Known rows, with every way that one mark hangs from another:
vusun(kepig(nilim)): .17  -.12  -.11  .00  -.09  -.04  -.04  .25  -.19  .04  .00  -.21  .00  .02  -.04  -.22  .15  -.06  .00  .03  .07  .02  .00  -.01  -.09
lezeku(kepig): -.16  .03  -.02  -.06  .12  .12  .10  .19  -.19  .02  -.04  -.09  -.04  .00  .02  -.10  .04  .18  .04  -.06  -.11  -.01  .08  -.09  .06
ripo(nilim vusun(kepig(pefadom))): -.35  -.09  .09  -.06  -.14  .17  .18  -.14  -.27  -.06  .08  .00  -.14  .07  -.09  .04  .27  .02  .16  -.02  .02  .03  -.24  .31  -.10
temas(lezeku(kepig) vusun): -.20  .05  .06  .09  .06  .06  .00  .42  -.09  .02  -.13  -.12  .16  .00  .07  -.16  .17  .15  -.06  .07  -.10  -.17  .15  .20  .02
pefadom(kepig(lezeku(ripo sadogi))): .40  .16  -.02  .03  .05  -.15  -.17  -.33  .27  -.03  -.02  -.02  .05  .00  -.02  .04  -.11  .02  .20  -.03  -.06  -.12  .22  -.18  .07
lezeku(kepig(nilim pefadom) ripo(vusun) sadogi): -.38  .06  -.01  .00  .04  .04  .00  .07  -.09  -.13  .01  .09  -.32  -.04  .11  .18  .00  .23  -.37  .00  .27  .00  -.02  .04  .20
nabov(kepig(lezeku(ripo sadogi) nilim)): .52  .04  -.08  .07  .10  -.21  -.26  .01  .23  -.04  -.04  .06  .11  -.10  .00  .07  -.25  -.10  -.10  .07  .15  -.03  .30  -.19  .05
nabov(bera kepig(lezeku)): .70  -.17  .01  -.01  .09  -.04  -.07  -.08  .07  .06  -.09  .03  .61  -.10  -.13  -.08  .00  -.08  .33  .00  -.14  -.11  -.04  -.18  -.18
nabov(bera kepig): .58  -.18  -.04  -.04  .06  .06  .11  .09  .01  .08  -.14  -.09  .46  -.08  -.13  -.18  -.04  -.06  .11  -.04  -.23  -.12  -.21  -.11  -.20
lezeku(kepig(pefadom) ripo sadogi): -.55  .15  -.01  -.08  .13  .11  .10  .04  -.10  .01  -.07  -.05  -.19  .02  -.02  .16  .02  .27  -.29  -.06  .08  .05  -.12  .08  .19
ripo(nilim vusun): -.05  -.01  .11  .01  -.01  .15  .16  -.14  -.06  -.10  .06  .12  -.09  .00  .04  -.04  -.12  .01  .22  -.01  -.17  -.04  .05  .02  -.04
lezeku(sadogi): -.05  .14  -.02  -.07  .08  .07  .01  -.01  -.07  .04  -.06  -.13  .09  .00  -.05  -.19  -.06  .01  .03  .01  -.07  -.19  -.06  -.03  .04
pefadom(kepig(lezeku(ripo sadogi) nilim)): .57  .05  -.07  .06  .00  -.29  -.23  -.27  .32  -.04  .02  .05  -.02  -.04  .06  .01  -.14  -.06  .05  .00  .10  -.05  .24  -.35  .05
vusun(kepig(pefadom) temas(nilim)): -.30  -.12  -.04  -.13  -.14  .05  .15  .22  -.12  .15  -.02  -.09  -.14  .10  -.02  -.14  .13  -.21  -.10  -.04  .03  .22  -.27  .19  -.10
ripo(nilim): -.07  -.02  .07  -.03  .01  .09  .19  -.09  -.02  .04  .03  .05  -.01  .01  -.01  -.09  -.12  -.03  .14  -.04  -.19  .05  -.03  -.11  -.08
vusun(kepig ripo(nilim) temas): .24  -.09  -.12  -.03  -.18  .03  -.03  .27  -.06  .04  .14  -.15  -.27  .08  .05  -.22  .14  -.36  .00  -.02  -.16  .09  -.15  .06  -.14
kepig(lezeku nilim pefadom): .14  -.15  -.09  -.04  -.04  -.17  -.01  -.21  -.04  .06  .10  -.02  .28  .02  .04  -.06  .03  .00  .15  .00  .18  .03  -.10  -.25  -.09
pefadom(kepig(lezeku(ripo) nilim)): .65  -.08  -.10  .10  -.05  -.27  -.12  -.23  .29  -.02  .04  .01  .05  -.02  .07  .00  -.15  -.01  .16  -.04  -.02  .06  .32  -.39  -.03
nabov(bera kepig(lezeku(ripo sadogi) pefadom)): .32  -.06  .01  -.03  .09  -.06  -.07  -.21  .14  .06  -.11  .08  .46  -.08  -.17  .19  -.03  .01  .00  -.01  .05  -.07  -.25  -.02  -.06
vusun(ripo): .32  -.04  -.19  -.02  -.01  .03  .05  .12  -.07  .06  .06  -.21  .12  .03  .03  -.27  -.05  -.08  .12  -.01  -.31  -.16  -.05  -.17  -.08
nabov(kepig): .37  -.04  -.11  -.05  .07  .05  .09  .11  -.03  .05  -.07  -.19  .21  -.02  -.08  -.19  -.11  -.06  .08  -.02  -.21  -.06  .02  -.03  -.10
lezeku(ripo sadogi): -.12  .19  -.03  .02  .09  .07  .01  .03  .05  .01  -.09  -.10  -.02  .00  -.03  .01  -.22  .09  -.11  .00  -.12  -.06  .07  .02  .13
temas(lezeku): -.01  .10  .02  .03  .01  .07  -.07  .03  -.08  .05  -.04  -.22  .40  .02  -.02  -.22  .05  .08  .07  .04  -.21  -.14  .11  .03  -.06
lezeku(ripo(nilim vusun)): -.13  .03  .10  .11  .00  .16  .17  -.11  .06  -.14  .03  .13  -.21  -.01  .04  .16  -.28  .10  .07  -.02  -.21  .07  .17  .07  .05
kepig(lezeku(sadogi) nilim pefadom): .04  .00  -.05  -.08  .00  -.18  -.12  -.25  -.01  .04  .07  .03  .21  -.01  .02  -.06  .06  -.04  .04  .03  .31  -.08  -.14  -.20  -.01
pefadom(kepig(lezeku(sadogi) nilim)): .63  .01  -.06  -.03  -.01  -.29  -.24  -.30  .22  .00  .05  .04  .11  -.04  .05  -.19  .01  -.15  .21  .00  .16  -.16  .14  -.39  -.05
vusun(kepig temas): .05  -.01  -.11  -.05  -.12  .09  -.03  .30  -.17  .05  -.02  -.36  -.06  .08  -.02  -.23  .15  -.14  -.01  -.02  -.05  .06  -.10  .19  -.05

Rows:
-.37  .06  -.05  -.05  .07  -.03  .04  .13  -.04  .01  -.03  .02  -.25  -.02  .06  .12  .00  .20  -.45  -.03  .25  .11  -.10  -.11  .16 -> lezeku(kepig(nilim pefadom) ripo sadogi)
-.15  -.03  .03  .05  -.06  .00  .06  -.12  .17  -.04  .06  .20  -.08  .04  .14  .21  -.26  -.06  .02  .00  .01  .20  .12  .06  .06 -> kepig(lezeku(ripo(vusun(temas(nilim)))) pefadom)
-.20  -.12  -.08  -.11  .02  -.02  .14  .11  -.19  .06  .03  -.05  -.06  .00  .08  -.08  .14  .15  -.18  -.06  .16  .11  -.18  -.19  -.01 -> lezeku(kepig(nilim pefadom))
-.15  .14  .01  -.01  .02  .09  -.13  .30  -.09  .00  -.03  -.22  .09  .03  .12  -.20  .12  .05  -.19  -.01  -.08  .04  .11  .05  .05 -> vusun(temas(lezeku(kepig)))
-.23  .16  .14  .07  .04  .15  .06  -.14  .08  -.15  .01  .19  -.27  -.03  .03  .16  -.23  .04  -.04  .02  -.09  -.05  .12  .11  .12 -> lezeku(ripo(nilim vusun) sadogi)
.08  .05  .08  .13  -.06  .04  -.05  -.15  .19  -.16  .11  .17  -.20  .01  .15  .20  -.28  -.08  .13  -.01  -.05  .16  .28  .03  .08 -> kepig(lezeku(ripo(nilim vusun(temas))))
-.70  .22  .20  -.02  .08  .10  -.04  -.07  -.01  -.02  -.01  .14  -.09  .00  .00  .20  .13  .21  -.36  -.01  .06  .10  -.03  .13  .13 -> temas(lezeku(kepig(pefadom) ripo(nilim) sadogi))
-.21  -.03  .08  .01  .00  -.03  .13  -.36  .09  .01  .09  .17  .04  .04  -.02  .26  -.13  .09  .14  -.05  -.04  .22  .00  -.07  -.01 -> kepig(lezeku(ripo(nilim)) pefadom)
-.07  -.16  -.08  -.09  -.16  .04  .11  .00  -.20  .09  .15  -.09  -.10  .09  -.08  -.10  .31  -.15  .08  -.04  -.12  .04  -.36  .08  -.18 -> vusun(kepig(pefadom) ripo(nilim))
-.65  .12  .11  -.08  .11  .11  .17  -.07  -.02  -.01  -.01  .19  -.34  .00  .00  .25  .00  .19  -.29  -.08  .07  .16  -.13  .04  .15 -> lezeku(kepig(pefadom) ripo(nilim) sadogi)
.69  -.13  -.11  .01  .04  -.20  -.14  .02  .10  .01  .02  -.01  .28  -.07  .01  -.12  -.14  -.15  .18  .05  .07  -.01  .21  -.28  -.11 -> nabov(kepig(lezeku nilim))
.19  .04  .02  .04  -.05  -.09  -.33  -.02  -.12  -.13  .07  .04  .00  -.04  .00  -.05  .21  -.09  .17  .13  .32  -.22  .18  .08  .03 -> ripo(vusun(kepig(lezeku(sadogi) nilim)))
.19  -.05  .01  .14  -.10  -.03  .01  .22  .10  .04  .04  .00  .15  .02  .09  -.23  .03  -.20  .06  .11  -.29  -.21  .00  .08  -.16 -> temas(lezeku vusun(ripo(nilim)))
.51  -.33  -.10  -.08  -.04  -.08  .13  .02  .01  .12  -.07  -.05  .45  -.08  -.08  -.15  .04  -.09  -.09  -.04  .04  .00  -.48  -.22  -.26 -> nabov(bera kepig(nilim pefadom))
-.52  .09  .12  .00  -.09  .16  .07  -.14  -.13  -.10  .03  .06  -.33  .04  -.09  .23  .13  .06  -.11  .00  .10  .02  -.17  .40  .06 -> lezeku(ripo(nilim vusun(kepig(pefadom))) sadogi)
-.02  -.02  .00  -.04  -.11  -.09  -.23  -.15  -.19  -.09  .10  .02  .04  .01  -.02  .01  .32  -.05  .11  .09  .42  -.15  -.09  .15  .00 -> ripo(vusun(kepig(lezeku(sadogi) nilim pefadom)))
-.13  -.04  .11  .01  -.09  .17  .08  .01  -.21  -.10  .05  .03  -.18  .02  -.05  -.03  .14  -.03  .23  .01  -.08  -.03  .03  .24  -.06 -> ripo(nilim vusun(kepig))
-.07  -.11  -.15  .05  -.25  .02  -.01  .21  -.10  -.09  .06  -.23  -.29  .07  .09  .05  .07  -.05  -.29  -.01  .20  .19  -.14  .27  .01 -> lezeku(ripo(vusun(kepig(nilim pefadom) temas)))
.29  -.22  .10  .01  .03  -.04  .10  -.30  .20  .05  -.02  .24  .37  -.08  -.12  .28  -.08  -.02  .12  -.06  -.07  .16  -.21  -.12  -.17 -> nabov(bera kepig(lezeku(ripo(nilim)) pefadom))
-.38  .08  .12  -.03  -.03  -.02  -.08  -.25  -.02  .00  .06  .12  -.11  .04  -.13  .27  .16  .00  .04  .01  .18  .10  -.08  .20  .04 -> vusun(kepig(lezeku(ripo(nilim) sadogi) pefadom))
-.30  .01  -.04  -.14  .06  -.03  .03  .08  -.16  .04  .00  -.01  -.12  -.02  .05  -.07  .16  .10  -.29  -.03  .29  -.01  -.23  -.14  .06 -> lezeku(kepig(nilim pefadom) sadogi)
-.05  -.10  .07  .18  .00  -.09  .02  .34  .12  .07  -.12  .15  -.06  .01  -.03  .12  -.06  -.07  .16  .11  -.02  .06  .34  .24  .02 -> temas(nilim vusun(kepig(lezeku(ripo))))
-.48  .18  .19  .14  .14  .02  -.03  .47  .17  .03  -.22  .23  -.12  -.06  .08  .06  -.09  .08  -.35  .12  -.04  -.08  .33  .23  .17 -> temas(lezeku(kepig ripo sadogi) nilim vusun)
.30  .13  .11  .03  .03  -.14  -.11  -.47  .35  -.04  .04  .22  -.11  -.02  -.01  .13  -.14  -.07  .21  -.05  -.06  .01  .22  -.22  .03 -> pefadom(kepig(lezeku(ripo(nilim) sadogi)))
.03  .18  .02  .05  .12  -.03  -.14  -.13  .11  -.02  -.03  .02  .10  -.02  -.03  .11  -.20  .08  .09  .04  .00  -.07  .24  -.06  .15 -> kepig(lezeku(ripo sadogi))
-.33  .21  .02  -.01  .18  .11  .00  .19  -.04  -.02  -.10  -.03  -.21  -.03  .01  .09  -.10  .22  -.23  -.03  -.04  .00  .16  .01  .22 -> lezeku(kepig ripo sadogi)
-.28  -.06  .08  .01  -.07  .00  .04  -.22  -.05  .02  .08  .07  -.04  .06  -.11  .27  .16  .05  .14  -.03  .06  .23  -.02  .16  -.03 -> vusun(kepig(lezeku(ripo(nilim)) pefadom))
.05  .07  -.08  .10  -.08  .14  .06  .14  .05  -.12  -.01  -.18  -.16  .04  .13  .01  -.27  .01  -.10  -.03  -.17  .06  .13  .13  .10 -> lezeku(ripo(vusun(temas)))
-.48  .11  .01  -.17  .12  .10  .09  .02  -.22  .05  -.03  -.07  -.05  .02  -.03  -.04  .20  .17  -.16  -.06  .10  -.07  -.25  .03  .09 -> lezeku(kepig(pefadom) sadogi)
.17  -.19  -.10  .07  -.09  -.04  .10  .56  -.03  .14  -.05  .00  -.13  .04  .00  -.25  .06  -.28  .09  .10  -.21  -.13  -.02  .16  -.13 -> temas(nilim vusun(kepig ripo))
